Each row was made from one small tree. Brackets hold a mark, then the marks that hang from it, in alphabetical order. Every link used is in the known rows. Write each row's tree.
Known rows
(kibit (tudu palu) zazi): [ -2.2  29.8 -48.2  26.2  -3.4 -21.1 -10.8 -18.2  -2.0  28.5 -18.9 -20.6
 -19.0  34.5  -9.3 -25.8  19.2 -16.0  -7.5 -43.2  18.5 -36.7  16.2   8.4]
(bilef mume tudu): [  8.5 -22.4  22.3  27.9   7.0  17.2 -33.4 -34.2  -1.4  23.0 -58.3  -0.8
  17.8   1.3   5.3  14.2  -4.9 -19.8 -11.8  13.9  -2.8 -18.5 -23.2  -0.3]
(bilef (tudu (palu kibit)) (zazi mume)): [ -3.5 -31.8   8.6  27.1  19.7  14.9 -12.1   8.4  -5.3  58.0 -48.0  -5.7
   9.1   7.4 -17.5  -6.4  -9.4 -34.7  -7.4  11.8 -14.7 -15.5 -37.4 -18.9]
(palu kibit mume): [-14.0  -7.5 -32.6 -19.2  -3.6 -69.3  -9.1  39.5   4.7  31.2  13.7  -7.0
   8.6  30.0 -13.9  -4.6 -16.0  16.0   5.3 -14.7   1.3  33.4 -41.9 -42.3]
(mume bilef): [  3.8  21.2  27.7 -17.4  -8.1   0.9  31.6   7.9  -3.4  -6.1   3.9   3.5
   4.1   3.5  -1.1   2.6  10.1 -22.0 -15.8 -17.2  25.3  12.0 -14.6  22.9]
(kibit bilef (zazi mume palu tudu)): [ 18.0   0.6 -57.9   6.8  24.6  39.2  49.0  42.3  -8.8  15.0   2.5 -27.0
  -7.7  31.1 -24.9 -15.3   7.7  19.3   7.1   6.5 -25.1   2.9  -9.5  28.8]
(bilef (tudu palu (zazi (mume kibit)))): [  0.5 -25.1   1.8  33.9  22.9  21.4  -9.1  -1.4 -19.0  56.4 -38.6  -2.7
  25.9   5.9 -24.1   9.7  16.3 -31.7 -35.6 -17.8  -6.2  -8.3  -2.8   5.0]
(bilef (mume kibit) (tudu palu) zazi): [  3.9 -56.8  47.6  56.5  14.7   6.5 -64.0 -68.8  -7.0  38.0 -72.0   0.6
  18.0   3.6 -26.7  13.4  -2.6 -51.8 -38.3   0.4  29.2 -67.3 -12.4  12.1]
(bilef zazi): [  4.4 -21.8  10.0  21.5  11.5  -5.3  -4.8 -13.7   4.5  -2.2 -16.2  -0.6
  -2.8  -1.2 -10.3  -3.9 -12.0 -10.6  -8.9  15.3  23.4 -29.9 -12.0  16.3]
(mume (kibit bilef zazi)): [-10.9   1.8  -5.9  18.5  -5.6   5.1 -12.8 -21.5  -1.9   6.6   6.5 -14.3
 -13.4   5.8 -27.6 -19.9  10.4  -2.9 -19.1 -38.6  49.1 -23.6   6.3  49.9]
(palu (kibit tudu zazi)): [-11.8  22.5 -66.0   1.8   1.7 -45.5  -7.1   6.5   6.6  23.5  -3.7 -22.6
 -13.0  41.2  -4.3 -30.1   1.0   5.9   7.1 -36.5  16.3   5.0 -17.2   1.0]
(mume (kibit (bilef (tudu palu) zazi))): [ -4.2 -21.8  26.0  25.1  -7.7  23.2 -51.9 -39.6  -3.1  36.7 -31.1  -4.9
   1.7 -14.4 -37.1  -4.4   6.9 -37.1 -25.1 -13.8  29.8 -52.8   0.6  29.0]
(bilef mume tudu zazi): [ 13.0 -44.0  31.3  48.0  18.6  10.7 -38.5 -48.3   2.7  20.4 -74.3  -1.3
  14.5   0.1  -4.7  10.6 -16.8 -30.8 -20.7  31.7  21.2 -50.0 -34.8  16.6]
(mume (bilef (tudu palu)) (kibit zazi)): [-10.1  11.0  13.4  20.1   0.8   6.9  -4.9 -22.9 -11.2  31.5 -32.2  -3.5
  -0.9  19.1 -20.5  -5.4  24.9 -54.5 -45.8 -53.9  47.9 -31.3  10.3  51.8]
(bilef (mume kibit) tudu (zazi palu)): [ 14.1 -67.1  -9.0  33.3  26.3   2.9 -37.0 -33.0  -1.9   0.0 -77.1  -3.6
  24.1  10.1 -25.0  19.3 -13.6 -28.7 -36.0  36.3  -0.9 -52.6 -10.9  23.4]
(tudu (mume (kibit bilef)) palu zazi): [-11.9 -10.5  34.7  61.1 -14.7  -9.6 -46.2 -25.0 -26.0  37.6  31.2  -8.1
  17.1  10.1 -68.4  -3.0  28.7 -29.3 -48.6 -60.3  52.9 -17.3  17.6  -3.4]
(kibit bilef): [  1.6  12.4  16.4  -2.1 -20.7  18.9  -8.6  -4.9   0.7   8.9  11.2  -6.6
  -6.2 -16.2 -14.8  -9.3   5.3   0.7   3.7  -7.4  14.1  -5.1 -11.3  10.9]
(palu bilef kibit): [-11.0   1.4  12.9 -14.3 -32.0 -41.6 -16.6  30.6   3.4  11.3  14.8  -2.6
   1.5 -10.8  -5.5 -16.3  -5.5   5.2   7.4   3.6 -28.3  47.5 -36.8 -47.6]
(bilef mume): [  8.3 -20.4  28.9  20.9   2.7  -2.9 -13.7 -28.9  -2.9   0.7 -21.1  -1.2
  11.7   6.0  -1.5  10.2  -4.1  -7.1  -8.3   3.5  11.0  -9.3 -21.5  -5.9]
(palu mume): [ -2.5  -3.8 -23.8  -6.7   0.9 -41.4   1.8  26.8   2.6  15.8   0.4  -4.2
   7.7  21.0  -7.6   2.4  -9.3  11.1  -4.2  -4.4   7.0   9.8 -19.9 -19.9]
(mume (bilef tudu (zazi (palu kibit)))): [  6.5 -11.8 -12.7 -10.2   5.0 -10.0  10.8  23.9   1.3   6.4 -38.2  -1.3
  10.0  10.3 -18.4   2.6  -6.7 -35.4 -22.1  17.7   1.8  -8.2 -31.7  19.6]
(mume (kibit zazi)): [-12.3 -10.2 -18.5  20.5  13.6 -12.1  -3.6 -16.8  -2.3  -0.3  -3.4  -8.4
  -8.2  20.9 -14.1 -11.4   5.8  -3.6 -22.5 -32.6  37.3 -19.3  17.2  41.4]
(tudu (mume bilef kibit)): [-12.3   6.3  32.3   9.8  -2.4  -5.5   6.4  -0.2 -15.4  -8.3  20.3  -0.8
  18.0  25.8 -28.4   3.8  17.2 -30.2 -40.9 -43.9  52.1  14.7   6.3  16.5]
(bilef tudu): [  0.4  -2.4  -9.6   7.2   4.2  20.7 -20.8  -5.2   1.1  22.3 -37.5   0.4
   5.7  -3.6   7.0   3.8  -0.8 -13.2  -3.4  10.2 -13.2 -10.2  -2.1   5.5]
(kibit zazi): [ -5.3   6.0 -19.4  27.3   7.8  -8.8   8.6  -6.1   0.3   2.6  -4.6  -9.6
 -17.1  17.1  -3.9 -17.8   1.7   0.0  -8.8 -16.8  27.3 -17.8   4.6  27.6]
(mume kibit): [ -7.3 -15.1  -0.5  -5.0   6.7  -4.5 -11.1 -11.3  -3.2  -2.9   1.4   0.6
   6.8   5.5 -10.7   4.2   4.2  -3.9 -14.6 -17.6  12.4  -2.1  13.3  15.6]

Which tree is each row?
[-13.7 -13.3  -0.8  29.6   7.2  14.4 -40.3 -11.7 -10.3  19.5 -22.9  -2.8
  18.8  17.6 -17.4   5.2   6.3 -22.0 -27.3 -15.9  13.8  -5.8  15.4   1.6]
(bilef (tudu (mume kibit)))
[ 11.6 -15.8 -45.3   4.7 -11.7 -67.0  11.4  57.6  -5.5   3.8   0.0  -6.2
  21.1   8.8 -31.7   3.0  -1.6  14.6 -28.8  19.2 -26.9  26.3 -20.8 -31.3]
(tudu (zazi (palu bilef mume)))
[ 11.4 -20.8 -36.8   7.4  -5.3  -2.8 -19.1  20.1   5.7  21.4 -41.4 -12.5
   4.5   0.9 -33.2  -3.1 -13.6  -6.7 -13.2  31.1  -1.2 -34.5 -27.3  10.7]
(kibit (bilef tudu (zazi (palu mume))))
[ -9.9  11.5  -5.8  -1.7  12.9 -13.4  52.1  38.7  -4.7  20.4   5.9 -13.2
  -3.4  32.7  -7.8 -21.0   0.9  -8.7  -7.7 -29.7  21.8  34.4 -42.6  14.2]
(palu (kibit (zazi (mume bilef))))
[ 10.0  -7.6  36.4  22.7 -14.6  34.4 -39.7 -36.0  -0.5  28.9 -40.5  -7.5
   9.5 -15.2  -9.9   3.2   0.7 -17.1  -6.8   5.0  11.7 -21.9 -33.4  11.5]
(kibit (bilef mume tudu))
[  6.5 -42.5 -44.9   4.2  30.6  11.0  15.6  44.0  -0.5  21.6 -53.6  -9.7
  15.1  14.6 -15.4  -1.0 -20.7 -11.0  -5.5  47.9 -42.0   0.7 -35.5  -7.6]
(bilef tudu (zazi mume (palu kibit)))
[ -6.5  -6.2 -37.2   1.8 -17.4  -1.9 -26.8  35.1  -6.2  18.0   0.7 -13.4
   8.5  11.3 -37.1  -6.9  -0.5  -2.6  -3.7   5.3 -25.8  13.7 -10.4 -27.8]
(zazi (palu (kibit (bilef (tudu mume)))))
[  4.9   8.1  -4.6 -14.4   8.9 -19.8  13.1 -17.2   1.5  -5.6 -23.1  -8.2
  10.4  25.4 -15.4  -3.6  10.2 -34.5 -32.7 -29.6  55.1 -20.5 -11.9  50.7]
(mume (bilef zazi) (kibit tudu))
[ 12.5 -12.2 -22.0  39.4  -5.6  20.7 -19.0 -15.9  -2.3  14.7 -50.3 -19.4
  -4.6   7.3 -24.6  -9.4   2.1 -10.6 -18.4  10.0   7.4 -42.1 -15.3  32.1]
(kibit (bilef mume tudu) (zazi palu))
[ -1.5  -0.5  28.3   8.8   5.4 -18.0  36.0  32.0 -20.5  50.0  14.4  -3.2
  20.6  16.0 -32.2  -1.5  17.6 -31.2 -27.9 -40.1  11.8  34.8 -41.7 -16.0]
(tudu (palu kibit) (zazi (mume bilef)))
[ 12.4 -31.9  58.5  35.4 -15.5 -22.1 -22.6 -21.3   2.7  -5.5 -31.5  -1.4
   8.0 -15.5  -9.7  -4.1 -13.0 -15.3 -18.1  32.4   8.0 -12.2 -45.3 -15.2]
(palu (bilef mume zazi))
[ 10.0  32.1 -88.0   0.3 -13.3  -7.2   8.5  12.4   3.3   0.1 -12.6 -31.0
 -18.6  25.5 -23.1 -29.9  13.3   9.5  -2.0 -14.1   4.5 -27.0   6.3  30.4]
(kibit bilef tudu (zazi palu))
[-17.8 -14.4  45.1  47.4 -33.0 -44.8 -48.5   7.8 -10.7  30.7  17.7  -5.4
   2.3   6.5 -44.1 -20.6   1.0 -30.3 -19.2 -13.4   8.4   6.2 -22.1 -67.3]
(tudu mume (palu (bilef zazi) kibit))
[  2.5  -2.1   1.7  22.8 -14.9 -36.3 -22.3 -23.7  -0.1   0.3 -30.3 -16.7
   6.2  17.0  -7.5 -14.9   7.5  -8.8 -23.2 -16.8  15.5  -2.4 -20.6   1.7]
(palu (bilef (mume (kibit tudu zazi))))
[  4.1 -18.6 -38.7  44.3  11.2  -1.8 -20.5  18.7 -15.3  16.6 -23.4  -5.9
  25.4  19.2 -32.2   9.8   6.7 -14.1 -36.7  10.2  -8.7  -4.2  11.2  -6.2]
(bilef (tudu mume (zazi palu)))
[  1.4  -2.2 -62.1   8.1 -13.5 -59.3  18.6  53.3   1.1  -5.5  -8.4 -15.4
  -7.5  24.6 -19.7 -18.4  -5.1  15.1 -17.2  11.5 -16.1   7.4 -11.1 -15.3]
(kibit (zazi (palu bilef mume)))
[ 15.3 -57.2  25.0  33.7  40.6  -2.9 -28.3 -51.8  -3.4   9.9 -29.2  -5.1
  18.7  27.3 -21.5  17.2  -9.2 -11.7 -16.8   6.0  26.7 -34.9 -19.3  25.5]
(bilef (mume kibit) (zazi tudu))
[ 11.5 -41.2  -7.4  10.2  53.9  23.1  24.1   5.1  -6.3  16.3 -14.8  -8.6
  15.6  29.2 -15.3   6.2  -7.4  -1.9  -5.7  12.0  -3.6  -4.4 -16.5  26.6]
(bilef (zazi (mume kibit) tudu))
[  9.6  -1.3  22.8 -16.3  30.6  33.8  46.2  18.6 -22.0  35.9   5.4  -4.5
  21.4  33.7 -18.8  13.4  25.0 -29.3 -15.6 -34.9 -10.0  24.1  -7.5  11.9]
(zazi (mume bilef kibit) (tudu palu))
[  9.8 -18.8  58.2  51.7 -24.6 -34.0 -33.1 -22.4 -14.9  30.7 -10.2   0.4
  17.4 -13.4 -29.8   3.0  15.0 -25.2 -34.4 -10.4   4.0  -3.0 -25.0 -35.0]
(tudu (palu (bilef mume)) zazi)
[ -7.6  11.6 -59.2   8.4  12.1 -22.9  -7.0 -18.8   1.5   4.3 -17.0 -19.3
  -6.3  37.3  -8.3 -18.6  12.1  -2.5 -16.5 -42.4  33.1 -21.9  17.0  39.6]
(mume (kibit tudu zazi))
[ -0.6 -20.7  60.5  24.1 -29.1 -19.0 -39.9 -28.2 -11.4  17.0 -12.6   1.1
  11.6 -11.5 -21.4   2.1  12.7 -27.8 -24.8 -13.1  -7.1  -5.4  -9.9 -34.7]
(tudu (palu (bilef (mume kibit))))
[ 11.1  16.4 -20.4   4.4 -11.9   1.6 -16.0 -18.9   9.3  12.0 -17.2 -19.6
  -7.5   2.4 -17.7 -20.4   1.1  -6.1   1.9  -5.4  30.4 -34.6 -20.9  23.5]
(kibit (bilef zazi) tudu)
[  8.6   2.5 -44.1  11.3   4.7  28.8  48.7  41.4  -6.4   0.8  -4.7 -23.4
 -11.7  13.0 -25.5 -21.8   4.8   9.5  -6.1   5.9  -6.4  -3.1 -11.6  27.8]
(kibit bilef (zazi mume palu))
[ -7.4  -8.0 -18.9  -9.1  -6.7 -16.4 -28.1   7.8   1.7  35.4 -17.5  -9.1
  14.2  10.3 -24.6   1.9  -1.9  -1.5 -16.8 -19.0  19.3  -3.7 -19.8   6.1]
(palu (mume (kibit (bilef tudu))))
[ 25.6 -11.1 -25.9  12.4  -7.6  -7.4 -18.0 -21.8   5.2  -1.3 -40.3 -22.7
   5.6  10.8 -28.0  -6.9  -3.1  -7.3  -8.1  17.7  10.3 -44.5 -29.3  12.9]
(kibit (bilef mume (zazi palu)) tudu)
[ 10.3   1.7 -50.5 -28.1  -0.2 -27.3  26.6  54.4  -2.2   5.9 -29.0  -3.6
  18.1  25.4 -15.0  12.9  -1.2 -11.2 -22.3  11.7 -18.0  10.4 -17.5  -2.7]
(zazi (palu (mume (bilef tudu))))
[ -3.4 -23.5   8.6  54.7  13.1  12.9 -35.7 -16.3  -3.2  18.9 -39.0  -3.6
   9.2  11.2 -19.2  -1.8  -9.1 -29.2 -24.5  14.5  27.5 -35.1  -5.7   5.7]
(bilef (tudu mume) zazi)
[-19.1  11.5  32.6  45.6  -7.9 -12.2  -4.7 -16.1 -22.9  15.8  17.9  -6.9
   0.5  38.9 -45.0 -10.7  30.4 -50.3 -53.3 -74.5  70.7 -18.0  22.5  19.2]
(tudu (mume bilef (kibit zazi)) palu)
[-15.9  37.8 -38.7  13.5  -6.0 -46.5   4.3  15.4  -3.4  19.3  11.9 -23.6
  -4.1  58.0 -18.7 -29.9  11.9 -14.5 -15.0 -59.7  49.0  18.1 -20.6   2.3]
(palu (kibit (tudu (mume bilef)) zazi))
[  5.8  12.8  30.1  20.4  -5.8   4.7  -1.0  -7.6 -14.0  42.3 -25.6   4.5
  15.4  -0.7 -18.4   8.8  23.6 -50.9 -39.6 -29.0  25.5 -11.2 -11.6  21.0]
(mume (bilef (tudu palu zazi)))
[-11.2 -14.5  -5.6   2.1  -4.5 -42.5 -23.7   3.0  -7.8  33.4   2.1  -2.1
   9.4  22.2 -29.2   5.3   7.1 -12.4 -21.0 -34.9  10.3  -9.9   4.1 -25.2]
(tudu (palu (mume kibit)))
[  6.8 -14.1  33.5   2.7  19.0  -0.2   3.5 -22.3 -10.2  17.8  -3.1   1.2
   9.8  23.4 -30.9   9.4  15.0 -42.7 -29.9 -31.2  38.9 -24.0  -0.4  39.3]
(mume (bilef (zazi (tudu palu))) kibit)
